Each row comes from the steps of one walk. Every step used is in the known rows, and no mark comes twice. Write the walk behind each row, first mark first.
Known rows
negib/mapub/gole/vekogin/vuno: [ 25 -15 -44 -23  30 -35  10 -34   8  23   0 -49  36  38  33 -17  -2  10
 -10  16  15   4  29  -6  48  19 -25   4  25  -3  35]
vuno/vekogin: [ 14  -2  -2  -7   3   0  13  15 -16  11  -5  -9  12   1  18 -12  -7   1
  13   2   9 -15  18 -24  10  21  11 -13  -6  -4   1]
forim/mapub/vuno/timet: [ -3  -9   4   3  -6  18  21 -17 -25  18   1 -25  29 -20  25   0 -29  -2
   1  19   5  47 -19  -5  21 -13  -3  -7  25  17  38]
vekogin/gole: [ 11  14 -13   8  19   4  -6  10 -16  -8   2  -3   7  13  20 -17   2   3
  -4  -6  14 -18 -12  -2  11  -6   7  13  -1   7 -16]
fogip/mapub/vuno/vekogin/gole/timet: [ 49  -3 -23 -10  32 -12   9  -4 -60  26  13 -36  85  26  57 -21 -20  17
   7  16  18 -18   2 -16  47  29   9 -17  24 -33   6]
mapub/gole/vekogin: [ 12  -5  -5 -17  35 -18  16 -21  12   3 -16 -33  13  15  27  -5 -11   8
   1   9   6   5  20   3  19  25  -7   4  13 -11  26]
negib/mapub/vuno/vekogin/gole/timet/miva: [ 45 -16 -53  14  17 -19   5  25 -76  37 -29 -60  80  31  57 -20 -24 -18
  20  48  13   1  18  -6  61  15  -8 -10   6  -6  18]
forim/mapub/fogip/vekudi/miva: [-51  -8  19 -25  -7  21 -18 -52  24   1 -25  21 -38  -2  -7 -15 -35   5
  22  10 -19  17   1  28 -22  12  12 -24   9  12 -38]
timet/vuno/vekogin/gole: [ 44  15 -22  14  26   7   5  17 -51  14   3 -13  41  28  50 -35 -20   9
   9  17  33 -23   2 -39  14  13  25  -2  16 -13  -8]
timet/vuno/mapub: [ 12   4 -15  16  10   8  -8 -30  -3 -14   5 -30   4  -9  18  -8 -22  11
  12   9  20   6 -30 -15   6  -3   0   8  20 -20 -10]
fogip/mapub/gole/timet: [ 19   0 -29  -8  25 -48   0 -35 -18  26   8 -32  63  14  22   3   0  -3
   8   7   3   4  -2  24  37  26 -11 -11  13 -28   5]
gole/mapub/forim: [ 11  -4 -14  -4   6 -17  18 -20  11 -21  36 -42   4 -35   0   9  26  -4
  10 -46  25   4 -25 -13   5  -6  -6  -1  -1  15 -28]
vekudi/fogip: [ -4  16   6 -21  14  -3  -7   0   9  20   6   0   0 -11 -12  -8 -18   0
  -4 -25  -4  -1 -27  19   6  -9   8 -13 -14  -2   1]
negib/mapub/vuno: [  7 -15  -3  -8  -9 -23  15 -24  -5   9  -8 -26  14  14  -1   7  -9  -2
  -1  11   1  22 -18   8  20  -8 -31  -9  21  14  34]
negib/mapub/fogip/vekudi: [-13   5   3  -4 -23 -26 -20 -49  15  11 -11  -2 -23  33 -13  -7  -8 -21
  27  11 -20   1 -24   2   3 -13 -10 -24 -11  33 -26]
negib/mapub/gole: [  2  -7 -29  -5   4 -58  10 -33   6  14 -14 -34  11  17   3   4   5 -18
   9   1   7  10 -13  18  29   6 -34  -4   4  23  20]
mapub/fogip/vekudi/miva: [-32  -5  14 -17  -4   2 -17 -31  27   2 -22  14 -30   9 -15 -18 -27   6
  26  17 -25  -2  -4  20 -37   4  20  -7  -2   0 -39]
mapub/fogip: [ 11 -10  -2   2  -9   2 -10 -19   7   1  -8   3 -28  18  -7   5  -1   0
   9  12 -15  -6 -21  -4  -4 -10   7  -3 -11  11 -16]
forim/mapub: [-20  -3   6 -10  -5  20   2 -23  -4  -1   0   7  -9 -12   8   3  -7  -2
  -6  -7   6  18   6   9  18   7  -9 -17  11  12   4]
forim/mapub/vuno/vekogin: [  2 -18  16 -20   1  25  30 -14 -23  14 -11 -13  11  -9  36  -3 -28   8
   7   8  15  21  24  -9  26  25  -3 -27  26   3  38]
vekogin/vuno/mapub/fogip/vekudi: [ -8   0 -16  -1   9  22 -33 -46  32  -5   9 -17 -35   7  28 -32 -14  13
  29  11  -1 -14 -10  -6   0  -9  24   8  -1   4 -33]
gole/vekogin/vuno: [ 20  -7 -20 -16  28  23   1  -1   0  12  15 -18  29  23  29 -19  -8  27
 -18  16   7  -4  41 -24  19  14   6   8  20 -28  16]
gole/timet/miva: [ 11  -8 -30  20   4   0 -16  26 -39  23 -19 -22  47   3  18   1  -9 -19
  13  42  -8  11  30  11  21   6   2  -3  -7 -21  -2]
vekogin/gole/mapub/fogip: [ 24   3 -29  -6  20   6 -10 -22  -5 -25   5 -21 -33  19  17  -5  15   3
   7 -18  23 -23 -46 -23  13 -17  10  23 -10  28 -66]
vuno/timet/gole/mapub: [ 23  13 -38  17   8 -22  17 -10 -37   0  15 -56  41 -28  19  -3   2 -39
  -5  -4  41  17 -62 -55  23  -7   6  27   4  19 -26]
vuno/timet/gole/vekogin: [ 32  14 -17  18  13  -9  19  -5 -35  15   3 -50  63  -3  25 -10 -24 -25
 -16  27  16  18 -28 -57  29   8   8  11  12  -8  15]
gole/mapub/vuno/timet: [ 18  -9 -16  -2   9  -3  27  -6 -18   1  13 -55  27 -23  20   0  -9   0
   9   0  23  31 -35 -26  10 -21   2  23  16  14  -1]
vuno/vekogin/gole/timet: [ 37   6 -35  10  29   1   4  23 -60  20   7 -31  56  16  52 -30  -2  -2
  13  14  30 -19  10 -28  43  17  24  -4  -9 -15 -19]
vekudi/miva: [-18 -15  -7 -14   6  -1   3   1   8  -2 -15   2  -1 -11 -13  -6 -18  15
  -1   3  -7   1   5  17 -18  13   3   3   8 -17 -13]
vekogin/gole/timet/vuno/mapub: [ 34  14 -49  34  34  11 -16 -22 -49 -10  18 -50  50   7  52 -26 -17   8
  11  21  41   4 -38 -17  40  -8  14  17  20 -32 -26]
vekogin/gole/mapub/fogip/vekudi/miva: [-17   6 -15 -25  26   5 -18 -33  15 -23 -11 -11 -36   9  11 -28 -12   8
  25 -12  13 -19 -29   1 -20  -2  24  19   0  14 -89]
timet/miva: [  2  -8 -10  13  -2   2 -13  28 -11  10 -27  -2   6   2   6   1 -12 -13
   7  25 -17  -1  26  12   0   7  -1   4  -7  -2   2]
negib/mapub: [  0  -3 -16  -2 -15 -28   0 -19  -3   5  -3 -16   7  10 -12   4   3 -13
  -3  -3  -1   6 -17  -1  20  -4 -27 -11  -2  16   1]

Which walk is each row?
[  2  20   8 -35  11 -22 -16 -18  11  23  18   4  22  -2 -19  -3 -24   7
 -11 -37 -13 -13 -34  21  14   7  -1 -27  -5 -17 -11] | vekudi/fogip/mapub
[-16  -6  -6 -13  14  -9  14 -38   3   6 -13 -10  -6  -8  23   2  -6  -8
   6  -4  14  23   8  26  26  16 -14  -6  14  16  21] | forim/mapub/gole
[ 45 -14 -33  17  32   9   7  44 -72  33 -26 -43  71  20  70 -23 -27  -5
  23  51  14  -4  34  -7  41  20  16   0  11 -23  15] | mapub/vuno/vekogin/gole/timet/miva
[ 25   6 -23  12   9 -27  26 -29  -9 -18  36 -58  23 -35  10  11  24 -30
  -1 -37  40   7 -51 -33  18   5  -4   6   8  15 -21] | timet/gole/mapub/forim
[ -3   2 -18 -30  30   4  -5 -17  -3 -11 -17 -20 -23  10  31 -40 -19  10
  39  -8  21 -34 -10 -23 -10  19  36   5  -9   9 -89] | vuno/vekogin/gole/mapub/fogip/vekudi/miva
[ -2 -16  -8  14  -9  21   8  10 -36  28 -25 -24  37 -20  28   2 -41 -11
   9  44 -11  46   9   8  21  -7  -5  -4  18  15  36] | forim/mapub/vuno/timet/miva
[ 41  -3 -43 -19  38 -34   6 -20  -7  36  19 -52  81  22  44 -24 -20  22
  -9  19   4  -2  16 -20  37  22   2  10  28 -24  21] | fogip/mapub/gole/vekogin/vuno/timet
[ 31  22 -30 -15  41 -50  -7 -43 -25  57  21 -32  86  18  20 -11 -32   4
   5   0  11  15 -35  30  40  16   3 -27  22 -44  14] | vekudi/fogip/mapub/gole/timet/vuno
[ 15  -8 -39 -13  34   5  17 -26 -14  31  10 -48  50   1  57 -25 -20  11
  -8  25  21  29  28 -17  48  13   2   8  28   1  37] | forim/mapub/gole/vekogin/vuno/timet
[ 22   9 -33  16  26   1 -10   7 -43   7  12 -21  43  15  35 -18   5  -3
   1  11  21  -4  -8  -2  34  -5  10   8  -2 -12 -17] | vekogin/gole/timet
[-41   2  14 -18   8   0  -8 -11  21   3 -16  12  -3 -10  -6 -24 -27   7
  19   6 -10   6  18  25 -35  14  13  -5   9 -11 -25] | fogip/vekudi/miva
[ 28   8 -17   1  19   4   6  27 -33   4  -1 -11  16  14  41 -28  -5   4
   8  -3  22 -34   8 -28  22  16  19   1  -5   3 -15] | vuno/vekogin/gole
[ 18 -10 -29 -16  31  28  -7 -24  16 -15  14 -46   8   1  39 -21 -14  34
  -9   8  18  -9  17 -26  30  15   2  18  19 -30  -1] | gole/vekogin/vuno/mapub
[ 22   9  -1   0  19   0  15 -17 -16  -1  -5 -28  35  12  18  -2 -14 -14
 -22  14  15   6  -6 -36  25  27   0   4  20 -17  15] | timet/gole/vekogin
[ 11 -11 -46  -5  35 -13  -3 -30  21  -1   5 -47  -3  -8  44 -21  -2  15
  13   0  27  -5   3  12  28   8  -2  29  12  -6  12] | vekogin/vuno/mapub/gole
[ 19  -9 -35  11  11   2  -2 -24  22 -13  43 -51  12 -33  25 -17  11  19
   8 -22  19  -7 -13  -6  17  -6   3   8   7  -8  -3] | vekogin/vuno/mapub/forim
[-11 -11   4  -8 -14  20  -7 -43   2  -1  -9  11 -37   7   0  10  -6  -1
   4   6  -8  13 -17   3  14  -4  -3 -18   2  23 -13] | forim/mapub/fogip
[ 16   3 -27  15  29 -21   5 -43   4  -7  -6 -45   6  -7  34  -9 -20   7
  22  13  29  10 -27   6  14   6  -5  15  23 -12  11] | timet/vuno/mapub/gole
[-14 -15 -15 -31  29  29 -24 -53  45 -12  -9 -31 -23   9  24 -40 -42  41
  18  24  -9 -11  15  -7  -7  18  25   8  18 -32 -39] | gole/vekogin/vuno/mapub/fogip/vekudi/miva
[ 25  -1 -20  -2  45 -10  11 -50   9 -12 -10 -61  17   6  45 -12 -33  19
  11  22  24  11  -7 -10  27  24  -7  10  34 -33  17] | timet/vuno/mapub/gole/vekogin
[ 43  -6 -56  13  17 -58  21 -28 -56  51  -4 -65  83  30  46 -16 -14 -20
  30  36  34  19   5 -19  55  24 -13 -24  17 -14  28] | negib/mapub/gole/timet/vuno/vekogin
[ 40  -2 -35  11  31   0  13 -41   6 -15  40 -80  43 -22  44 -17  -4   3
 -13  -7  36  -3 -20 -42  42  19   3  10  27 -26  11] | timet/gole/vekogin/vuno/mapub/forim
[ 33   8 -47  30   9  -8   5   8 -42  32  25 -37  66  -3  32 -25  -6 -22
 -15  26  26  12 -25 -47  24  -8  20  26  15   5  16] | vekogin/vuno/timet/gole
[-12   6   3 -17   2   2 -14 -44  22 -12   1 -10 -42   7   4  -6   2  -9
  31 -11   4  -2 -21 -12 -14  -9  14  -1  -9  23 -59] | gole/mapub/fogip/vekudi
[ 39   1  -3  14  19  -2  32 -10 -37  18  -4 -60  71   1  36  -6 -36 -11
 -15  40  15  36 -29 -48  27   6   5  13  35 -11  48] | mapub/vuno/timet/gole/vekogin
[ 17 -16 -37   1   6  17 -26 -34  19 -10  10 -26 -32   6  21 -12  -4  22
   9  12   4 -16 -24 -12  14 -13  12  19  -1   1 -23] | vekogin/vuno/mapub/fogip
[ 20 -14 -65   4  42 -14  -6 -33  -7  13  14 -66  35  -6  57 -21   1   9
  18  16  33   8   4  12  50   9   4  25  12 -24   9] | vekogin/vuno/mapub/gole/timet
[ 22  -9 -49  27   2   6 -16  47 -31  40   0 -25  54  -2  30 -23 -15  -7
   4  45  -9   5  26 -13  10 -13  18  21  -3   0   7] | vekogin/vuno/timet/miva
[-11  -2 -23  12  12   7 -29 -61  -5   3  -8 -34  12   0  16 -27 -43  11
  43  43   1  19 -31   3  -8   2  26  -5  18 -38 -48] | gole/timet/vuno/mapub/fogip/vekudi/miva
[ 22 -17   9 -12   7   6  28   9 -19  17 -11 -20  19   2  30  -8 -21  12
  14  17   8   1  18 -16   8  18   5 -11  15  -8  37] | mapub/vuno/vekogin
[ 12  -1 -27  30 -11  -7  -9  41 -30  25 -22 -22  39 -13  11  -5 -21 -20
  14  37 -18  10   5  -6   3 -12   7  11 -12   8   0] | vuno/timet/miva
[-14 -13  18 -14   1  26  18 -29  -8   1  -6  -5  -2  -6  17   7 -21   9
  -6   8   8  36   4  15  15   4 -15 -13  33   8  37] | forim/mapub/vuno
[ 14  -8  15 -20   3 -11   7 -24   0   6   6  -6  29  12   4   8 -17  20
  -6   3 -12   2  -8  12   6  12 -13 -12  32 -17  22] | fogip/mapub/vuno
[ 16 -16 -51  -1  30   7   4   3 -25  41 -16 -51  60   4  63 -24 -32  -1
   1  48   3  29  54  -3  48  18   2  10  23  -2  37] | forim/mapub/gole/vekogin/vuno/timet/miva
[ 26  -7 -19  -5  30  27  21  -8 -69  23   0 -33  54   7  70 -23 -23   5
  10  20  37  17  16 -12  59  22   9 -17  26  -9  22] | forim/mapub/vuno/vekogin/gole/timet
[ 46   3 -62  25  14 -24  23 -12 -29  11  62 -79  71 -38  35 -16  18 -27
  -4 -19  50  15 -51 -60  29 -15  14  26  12  17 -15] | vekogin/vuno/timet/gole/mapub/forim
[ 40   5 -33  -4  27 -13  25   5 -21 -15  33 -53  22 -22  42 -19  21   1
  18 -48  46 -31 -16 -40  27  10  12  -1  -8  17 -44] | vuno/vekogin/gole/mapub/forim
[ 28 -17 -30 -12  22  30 -16 -43  24 -16   7 -40 -20  18  32 -15 -13  35
  -1  19   2 -17  -3 -29  25   4  11  13  10 -19 -16] | gole/vekogin/vuno/mapub/fogip
[ 23 -17  -5 -27  18   6  35  -2 -16   1   0 -44   8 -11  33  -2  -8   8
  17  -8  33   0   4 -32  14  18   2   1  15   1   2] | gole/mapub/vuno/vekogin
[-13   9  17  -2  -7   3 -20 -31  18   5  -7  14 -30  20   0 -12 -11  -6
  30  15 -20  -4  -7   5 -19  -9  19 -11  -8  17 -26] | mapub/fogip/vekudi
[ 30  -6 -53  19  14 -57   7 -42 -41  39   2 -55  71  30  27  -4  -5 -18
  15  34  25  34 -15   5  47   3 -24 -12  25  -9  27] | negib/mapub/gole/timet/vuno
[ 11 -12 -17  -1 -25 -29 -11 -37   4   5 -10 -13 -20  29 -20  10   2 -13
   7  10 -15   0 -40  -4  19 -14 -21 -14 -10  30 -18] | negib/mapub/fogip
